Known rows, with every step that occurs:
T-L-V-A-H-P: [  1  -2  -1   1   2   3  13  28  -3  -3  -2 -14   9   2   4   1  -6  10
   5   2  -6  17   9   1  -8  -6  -4  13  -6 -13 -10  15   8   7  -3   1
  -5 -13  -5   7  -5   3   6 -34  -9   8   0  -6 -24  15  13   7  -3   8
  -5   4  -1   3  -4 -11  22  -5  -6   1  -3  -4   3   5  -5]
N-A: [ 11   3  -4   8  -2   3   3 -24  -8   5   2   3 -12   6  22   0  14  -4
  -9  -7  -2  16   9  -1  -3  10 -14   6 -10  -3   8 -11 -12  -3  -3   1
  -7   5  -9  -2 -13 -19 -14  -5   5  -3   0  19   4  -8  16   8   4  -9
   3   2   1  11   5  10  -4  -6   0  -8  -4 -11  -6  12  18]
P-L-V-A-H: [ -3  10  -3  -2   0   2   4 -10  10  -2  -6   5   4  -3  -1  -2  -9  -1
  -9   2  -4  -6  -1  -6   0   2  -6   2   4 -19  -2   3   2  -4   0  -4
   2 -16  -3  14  -3   9  -1 -35  -3  11 -11  13 -12   5  -6  -5  -4   1
   2  -3   5  -8  -8  -5 -10   3  -1   0   0 -12   6  -2  13]
L-V-A-P: [ -3   8   0  -3   6   3 -17  20   9  -4 -14 -12   0   2 -17   8  -5  10
   1  13  -6  14   2   9  -1   9   5   2   2  -7  -6  19   1 -22  -4  10
 -12  -3  -5  -1  -2  -3  -5  31  -3 -12   1 -13 -11  17   3   5   6   5
   1  -6  12   5   2   0  -4   4  -5   3  -2  -2   3  10   7]
H-P-L-V: [ -7 -13  -1 -15   1   0   4 -18  -2   1  -3 -10   1 -12  -7   2   8   8
  11   0   4  -1   7  -2   1 -14   7  -9  -2   6  -5  -9  12  -7   7  -4
   2  -6   4  -2   9  -1 -12 -22   1  -1   8  14  14  -4  -8 -12  -1   3
   0   9  -7   1  -2   8   4 -12  16   4   4  22  -3  -6 -32]
T-L-V-A-P: [ -5  16  -2  -3   4   3 -12  24  -4  -3 -13 -11   0  -2 -14  -1  -9  10
  -3   9  -5  10   4   2   1  10   1  11   3 -13  -6  27   2 -12  -4  10
 -15  -4  -3  -1   5  -1   0  28  -5 -13   0 -11  -6  19   5   4   4   8
   1   0   9   3   2 -12   8  -1  -6   1  -7  -8   4   5   2]
A-H-P-L-V-U: [ -3  -5   4  -3   0  -4   3 -12  23  -1   3   5  13  -2  -1  -8 -18   2
   4  -6   1   4   0   7   9 -11   6  -5  -1  18  -2  -3   6  16   2  -4
  -1  -1   6 -11   2  12  10 -24  -4  10  -1   3   0   4  -6 -12  -6   6
  -4  -5   1  12  -3  11   2  -2  -6   5   6  10   3 -15 -11]
N-A-H-P-L-V: [ -6  -3  -3 -16  -1   0  14 -19 -14   0  -2  -5  -5  -5   5  -5   9   3
   2   1   8  -3   9  -3   1 -13  -5   0  -7  -7  -3 -18   3   2   5  -1
   9 -11  -3   2   2   3  -7 -48   0  10   2  10   5  -3 -15  -8  -6   5
  -1  -4  -1 -11  -4   7  -6 -15  13   5   1  15  -1  -3 -19]
P-L-V: [ -8  -3  -2 -12   1  -3  -2 -30   4   3  -4  -1  -2 -13  -8  -2   7   4
   2  -2   3  -9   3  -6   4  -8   6 -10   5   4   0  -6  10 -11   8  -4
   0  -4   7  -3  12   1 -13 -20   5  -3   4  20  20 -10 -12 -18   0   2
   4  13  -7  -3  -2   7  -2  -7  16   1   4  12  -4 -13 -11]
L-V-N-A: [  1  -6  -4   1  -4   1  -8   8 -10  -2   8  12 -11   6  12  -2   6  -8
  -9  -2  16 -12  -4  -1   8  11  -2   4  -1   7   7 -16  -8   7   5  18
  11  13  -6 -17 -10 -11  -1  -2   6  -7  -1 -23   6  -9   9  10   7 -14
   1 -10  -4 -15   5   0 -16   0  -4  -5   1  -3   5   5   1]
U-L-V-N-A-H: [  8  10   0   5  -5  -3  17  10 -16  -4  10   6  -4  17  12  -6   1 -12
 -14   3   1  -9  -3  -2  -4   1  -8   9   1  -6   2  -3 -17  14   0   4
  18   5  -7  10  -8   5  11 -28   2  14  -7 -28  -5  -5  -3   7  -3   0
  -1 -21   3 -28  -3  -3 -17   8 -10  -1  -2  -6   5  -5  24]
T-P-L-V: [ -3  11  -1 -14  -1  -2   4 -21  -8   5  -1  -9   1 -12  -4   2   3   7
   3  -1   0  -8   5  -8  -2  -6   0  -6   5   5   2  -5  10  -6   3  -2
 -10  -7   6  -5  12   7 -12 -16   3  -8   9  15  10  -2 -24 -19  -3  -4
   4  10  -8  -7   2  -4   2 -13  25   0   3   1  -7 -15 -17]
H-P-L-V-A: [-12 -13  -4  -4   0   6 -19  -6   4  -2  -9   6   2 -15  -8   4   1   8
   1   3   2  -5   0  -1   6   2   2 -13  -2 -10  -6  -1  11  -9   0  -1
  -4 -10  -2  -8   0   0  -8  -5  -1  -9  -3  19  -8   6  -5   1   1  -6
   0   9  -4   7  -1  -7   7  -3   4   1   1  12   7   6 -35]
N-V-A-P: [  0   7  -1  13   4   3  -5  22   4   0  -8  -6  -3   8  -8  10  -6   4
   6   5  -8  14   0   5  -5   9   3  11  -6  -8  -1  15  -7 -17 -10   2
  -5   0  -6   5  -2  -8  -3  62  -3  -8  -1   0 -10  14  12  10   4  -4
   1  -2  17  17   4   2   2   2   6  -1  -3  -8  -6  18   9]
T-L-V-N-A-H: [  4  13  -4   0  -3   0  22  16 -13  -1   8   6  -4  13  18 -11  -5 -12
 -10  -4   6 -11  -1  -9   0   5 -13  21   2 -11   6  -3  -8  20   2  11
   8   0  -5   6  -7   3  13 -42  -2  14  -6 -21  -1  -2  10   6  -2   0
  -2 -15   0 -25  -3  -9 -11  -5  -9  -5  -2 -23   4  -4  31]
L-V-A: [ -6  -9  -3   3   2   1 -25   0  13  -2  -6   7   1  -9  -5   3  -3  11
 -10   5   0  -1  -1   1   6  10   6  -6   4  -6  -3  13   8 -13  -3  10
  -8  -1  -3 -15  -4  -5  -7   9   2 -12  -4   5 -12   5  13  -1   8 -11
   4  12  -4   5   1 -10   4   8  -2  -4   0   2   6   3 -12]
U-L: [ 13  -3   6  14   0  -6   7 -13  -7   3   6  -8   2   5   1   4  10   0
   2  -2 -22   7   3   6 -16  -7   3 -10  -3   5  -2  25 -10  -4  -6 -17
  -4  12   3  13   8  -7  -3  35   6  -3   1   9   4  -7   1   3  -2   8
   3  17  -3  13   5   3  12  18  -9  -4  -6  11 -10  -7   8]
U-L-V: [ -1  -7   4  -1   0 -10  -3 -13 -10  -2   5  -7   0  -3  -7  -3   8  10
  -6   5  -5  -4   2   1  -5 -10  12  -6   2   7  -5  21  -1  -5   0   0
   4  10   4  -6  12  -2  -5  11   7  -4   5  -8  11  -6  -5 -10   2   6
   4  14  -8  -6   1  -2   6  13   0  -1  -2  30  -5 -18 -12]
V-L: [  4  -5   9  16   0   0   3  16   8   6  -2  10   5   0   2  14   4  -5
  -2  -4  -7  -2   0  -2  -1   6   1   1   2   4   1  25  -3 -15  -4 -13
  -6   9   5  -2   4   4  -6  41  -4  -5   4  18  -3   2  18   9   1   4
   0  -1   2  28  -1   6  12   5 -15  -5  -7  -7  -7  14  26]
T-L: [  7   7  -1   7   3   0  14  -3  -4   7   3  -9   1  -4   7  -6  -1   1
   4 -16 -15   9   8 -11  -6   3 -10  16   3   0   4  28   5   4  -4  -7
 -22   0   8   5  11 -11   1   7  -2  -6   5  22  11  -1  25  -4  -1   4
   3  24 -10  15   2  -9  25  -8  -3  -9  -6 -22  -8  -4  20]
N-A-L-V: [ -1  -2   2  -6   6  -6  -9 -15 -17   0  -1  -3 -10  -4   6  -9  17   6
 -15   6  12  13   3  -5   4   5  -3  10   6  -6   4 -20  -2  -7  -2  12
   0   4   2  -3  -8  -1  -3  -7   4   4   3  -8   1  -3  -8  -7   5   8
   2  12  -6  -8  -3   2  -7   5   6   4  -3  10  -6   4  10]

Rows:
[ -6   9  -2   3  -1   7   1 -12  -3   3 -11   2  -5  -3  -6   4  -1  -6
  11  -4  -6  -3   0  -3  -2   2  -4  -3  -5 -14   2  -9  -4 -12  -3 -16
  -3  -9  -1  16   8  -2  -7  49  -2  -5  -3  32   6   6 -13   3  -5   0
   1   3  14  14   1   7  -5  -5  13   2  -1  -7  -5  13  -3] => N-V-A-P-L
[ -1  13  -1  -2   2  10  -4 -14   5   2 -16  -3  -1  -5 -10   7  -1  -5
  13  -1 -10   8   0   2  -2   3  -7 -12  -2 -12  -1  -4  -1 -16  -2 -18
 -13 -13   0  20   4   0 -10  29  -3  -6  -3  34   0   5 -14   3  -4   6
   0   2  13  17   0   6  -5  -7   2   3  -2 -13  -1  13   4] => V-A-P-L
[ -3   1   1  -6  -3   2  -5  18   1   1   7   3   3  -4 -12   7  -6  -4
  11  -1   8 -26 -12  -3   3   1   7  -9  12  16   4 -10   9   7   6   3
   4   3   9  -8   8   8   4   6   1  -9   7 -18   9  -8 -13  -4   1 -13
   0  -5  -9 -16   4 -13  -5  -3  11  -1   9  -7   3 -11 -13] => T-P-L-V-N
[  2  -9   0   1   3   3  11  22   9  -3  -2 -16   9   5   1  11  -4  10
   3   8  -7  21   7   7 -10  -7   1   4  -7 -10 -10  11   8  -1  -3   1
   0 -14  -7   9  -9   1   3 -33  -7  11   0  -7 -28  12  14   7  -1   4
  -4  -6   3   4  -5  -3  14  -1  -3   3   1   0   1   9  -5] => L-V-A-H-P
[ -7   7  -1 -16   4  -1  -1 -17  -1   0  -9 -12  -2  -8 -14  -2   4   4
   8   5   1  -3   3  -1   2  -8   6  -6   4   1  -2  -2   6 -16   7  -3
  -4  -5   5   3  13   1 -11  -1   1  -3   6   9  19   0 -17 -15  -1  10
   3   3   3  -4  -1   9  -7  -9  14   6   1  10  -4  -9 -10] => A-P-L-V
[ -4 -10   3  -2   0  -3  -8 -17  20  -1   3   7  11  -8  -4  -7 -15   4
   5  -6   3   3   0   8  12  -9  11  -8  -4  23  -1  -1   7  12   2  -2
  -8   5   7 -21   2   6   5  -4  -2   0   2   5   5   0  -2 -12  -3   3
  -3   4  -3  23   0  12  12  -2  -5   4   7  16   2 -14 -24] => H-P-L-V-U
[ -3   4   4  -3   1  -5 -11 -16  22   0  -3   6   8  -5  -9  -9 -17   1
   2  -2   1   1  -4   8  13  -3  10  -7   1  20   1   4   3   6   1  -1
  -6   5   7 -15   7   8   8  13  -2  -2  -1   0  11   4  -9 -13  -3   8
  -2  -5   4  16   0  12  -2  -2  -5   4   4   7   2 -14  -6] => A-P-L-V-U
[ -6 -12  -1  -4  -1   1  -9   9   7  -1   4   7   2  -5 -13   2  -3  -6
  11  -1   9 -26 -16  -1   7  -2  10 -12  11  15   3 -10  10   2  10   2
  11   6   9  -6   8   3   6  10   4  -6   2 -14  18 -13  -4  -2   4  -7
   0  -2  -9 -12   1  -4  -9   0   4   1   8   2   3  -9 -11] => P-L-V-N
[  1  -5   3   5   1  -8 -14  -9  32  -1   7   8   8  -2  -2  -7 -17   6
  -7  -4   1   4  -2   8  11   0  15  -3   3  27   2  14   6   8   0   7
 -10  13   6 -28   0   3   7   3   1  -3   1  -8   5   0  12 -13   4  -2
   0   3  -4  20   1   8   4   6  -9  -2   4   8   1 -17  -2] => L-V-U
[  8   0  -2  10  -4   5  -4   5  -5   2   8  11  -9  10  16   2   9 -14
  -1  -6   8  -3  -5   2   1  12  -8   3  -4   6   9 -16 -11   8   0   7
   6  13  -7  -5 -14 -15  -1  16   5  -5  -2 -11   4 -11  15  18   6 -17
   0  -8  -1  -2   6   2 -11   0  -7  -8  -1 -17   2  14  13] => V-N-A
[  1  -5   5  -5  10  -8  -9  -7  -1   0  -1 -11   0  -6  -7  -2  11  11
  -7   7   6  13   0  -4  -1  -1   7   5  11   1   1  -6   8 -14   1   5
  -3   2   8   2  -1   2   0   1   3   5   6  -7   0  -3  -5 -14   6  11
   3  19  -8  -3  -4   1   3  10   8   4  -1  11  -8  -2  13] => A-L-V
[  4  -8   0  -3   0   7  14 -24   3   6  -3 -12   4  -8   0   9  13  -1
  26  -9  -9  14   6   1  -9 -14  -4 -13  -9   3  -3 -12   9  -4   2 -25
  -7 -11   4  20   4  -6 -11  -2  -2   3   7  39   6  -7  -2  -1  -6   5
  -3  11  -2  23   0  13  16 -15  10   3   1   3  -9   9 -16] => H-P-L
[  1 -15   5   4  -2  -5 -10  27  -1  -3  11   2   2   3 -14   1  -1  -2
   4   5   2 -20 -14   4   0  -2  16 -10   9  18  -1  11   0   6   5   6
  14  18   6  -8   7   1  12  31   5  -8   3 -36   9  -9   1   4   5  -4
   0  -1  -9 -15   3 -11  -2  18  -8   0   4  14   3 -12  -9] => U-L-V-N
[ -5  -2  -3  -5   3  -6   4  -3  -8   1   2  -7   0  -9  -2 -10  -1  11
  -5  -6  -1  -3   7 -10   3  -3   4  12   6   1   1  24  10  -1   3  10
 -11   4   7 -12  14  -4  -3 -13   1  -7   7   0  16   0  14 -14   2   4
   4  22 -13  -6   0 -10  18  -8   6  -5  -2   2  -4 -16  -4] => T-L-V
[  1  -6   3  20   7  -1 -12   4  -5   3  -1   6  -5  -2   4   0   9   2
 -10  -2  -1  13  -6  -8  -4  12  -4  12   4 -17   5 -14  -4 -11 -12  -6
  -3   2   3  10 -10   1   9  56  -1   2  -3  14 -20   3   4   6   4  -2
   2  25   0  17  -2  -4   9  19   5   0  -4  -8 -10  22  19] => N-V-A-L
[  4  10   3  -3  -1   0  -3  24 -23  -4   0  -6  -9  14  -4   2   5  -6
   1  11   4   1  -1   8  -3   6  -1   5  -4   1  -1   0 -17   3  -2  11
   8  12  -7   1  -2  -5   6  40   1  -6   1 -36   5   5  -8  14   2   6
  -1 -20  12 -14   5   0 -14   4  -9   4  -5   6   2   7   7] => U-L-V-N-A-P
[ -2   1   1  -4  -3  -3   4 -15   9  -2   3  14   5   0   9 -12 -12  -3
  -5  -7   8   2   4   4  11  -6  -2   0  -6  12   0 -17  -2  23   0   1
   3   1   0 -14  -4  10  11 -33  -3  10  -4   2  -1   4  -9  -7  -7   4
  -5 -11   1   7  -3  11  -3  -8  -8   4   3   7   5 -11 -12] => N-A-H-P-L-V-U
[ 13  -4  10  21  -1  -9  -2 -12  10   1  10   6   7   6   2  -6  -7  -1
  -3  -7 -19   7  -2  11  -5  -4   7 -11  -4  21   0  26 -13  15  -8 -17
  -6  19   6  -3   6   0  11  43   3  -2  -3   5   3  -2   2   1  -4   6
  -1   9  -2  27   5   5  18  23 -20  -3  -4  14  -4 -13   4] => V-U-L
[  3  11  -4  -4  -5   2  17   0  -8  -1   4  10  -5  11  15  -5  -2 -17
  -6  -2   7 -12  -4  -7   1   1 -13   7   2  -9   6 -23  -9  12   4   1
  15  -4  -5  11  -7   5   6 -45   1  16  -7  -9   3  -8  -7   4  -4  -3
  -1 -21   5 -26  -4   1 -25  -7  -2   0   1 -15   4   0  21] => P-L-V-N-A-H
[  9  11  -2  11   1   4   7   3  20   0  -3  -2   7   6   8   6  -8  -3
  -9   2 -15  10   0  -1  -9   7  -8   6   4 -17  -1  13  -1  -7  -6  -6
  -7 -12  -5  20 -12   2   1 -17  -4  12 -10   8 -25   5  16   6   0  -1
   1  -2   6   6  -5  -4   0   8  -8  -5  -1 -26   1   8  37] => V-A-H
[  1  -2  -1  -2  -1   9  18 -12   6   2  -6  -6   6  -4   3   8   2  -4
  16  -6 -10   9   5   0  -9 -10 -11  -9  -6 -13  -5 -11   4   1  -1 -22
  -2 -21  -2  24  -2   3  -4 -20  -6  12  -3  36 -10   2  -4   4  -9   4
  -4   1   4  14  -4   7   8  -9   4   4   0  -9  -1  12  -6] => V-A-H-P-L
[  3  12   0  -4   0   2  -6  26  -7  -3  -3  -7 -10  14  -2   4   1  -5
   4  10   8  11  -1   8   1   9  -1  10  -3   3   3  -5 -11  -4   1  16
   3   8  -8  -2  -7  -9   0  27  -1  -6   3 -35   3   5   2  12   6   1
  -2 -21  12 -14   5   4 -17  -6  -5   2  -2  -6   3  11  13] => L-V-N-A-P
[  0  23  -2  -4  -2   3   8  -1   2   0  -5  -1   6  -3  -1   3 -10   2
 -10   3  -8  -4   2  -7  -5   3  -9   4   5 -17   0   2   2   2  -3  -2
  -7 -18  -3  11  -2  16   0 -42  -5   7  -6   6 -22  10 -14  -5  -6  -4
   1  -6   4 -12  -5 -13  -3  -1   8  -1   2 -19   4  -5  12] => T-P-L-V-A-H
[ -6  -8   0   7  -1  -3 -23   0  -3  -4  -3   9   0  -7  -8   0   1  11
 -13   7  -6  -5  -1   2   2   7   8 -10   1  -8  -7  22  -2  -9  -5   4
   0   5  -2 -11   3  -1  -3  23   4 -12  -6  -1 -10   5  -1   2   3  -4
   4  11  -5   1   1 -15   7  18  -7  -2  -3  17   6  -3 -19] => U-L-V-A
[  6  -7   0  -2  -1   3  20  27  -6  -4   7 -13   1  14  10   6   2  -1
   5   5   5  14   5   6  -7  -7  -4   9 -10   0  -4  -8  -1  10   1   7
  13  -5 -10   4 -14  -1   5 -40  -4  14   3 -27 -16   2  11  12  -1   1
  -7 -20   3 -14  -2   4   1  -5  -3   3   1  -1   2  10  -1] => L-V-N-A-H-P
[ -5 -19   1  -6  -1   3  -6  23   6  -2   5  -1   5  -4 -14   5  -1  -3
  18   1  10 -19 -11   2   4  -6  10 -13   5  17  -2 -12  11   4   9   1
  12   3   6  -6   5   3   5   5   0  -5   6 -19  10  -9  -3   0   2  -5
  -3  -4  -8  -7   1  -2  -1  -2   5   4   8   6   4  -1 -23] => H-P-L-V-N
[ -2  -5  -5  -3  -6   3  -8  -7 -14   0   4  16 -12   1  11  -5   8 -12
  -2  -3  17 -19  -5  -6  11   8  -6  -3  -1   3   8 -27  -8   9   6  10
  12   7  -4 -11  -5  -5  -1  -4   6  -6  -2  -8  15 -13  -3   5   3 -14
   1 -10  -4 -15   3   0 -18  -6   1  -2   1  -1   7   5  -9] => P-L-V-N-A
[ -3  -4  -3   5  -3   6  24  -8  -3   4  -2  -2   1  -2   5   5   0  -6
  15  -9  -5   1   3  -5  -8 -10  -9  -1 -10 -15  -2 -15   2   3  -3 -22
   5 -16  -3  21   3   4  -2  -5  -5  11  -2  34  -7   0  -7   4 -10  -2
  -4   2   5  11  -3   7   9  -9  14   3   1  -4  -5  10 -12] => N-V-A-H-P-L
[  2  -6  -1   3  -6  -2  -6   8 -22  -3  10  13 -11   7   9  -6  11  -8
 -10   0  11 -16  -5   0   4   7   0  -1  -3   6   5 -14 -13  13   2  12
  16  18  -5 -14  -4  -7   4  11   7  -7  -2 -25   8  -9   0  11   4 -10
   1 -10  -4 -19   5  -7 -11   8  -9  -3  -1   9   6   0  -9] => U-L-V-N-A
[  7  10  -2   1  -3   0  14  11  -4  -2   8   4  -4  16  15  -3  -1 -12
 -12   2   5  -5  -3  -2  -1   5  -8  14   2  -6   5 -10  -9   9   2  10
  14   2  -7   7 -13   2   6 -40   0  15  -6 -26  -7  -4   6   6   1  -4
  -1 -22   4 -24  -3   0 -19   1  -6  -4   0 -17   3   0  30] => L-V-N-A-H
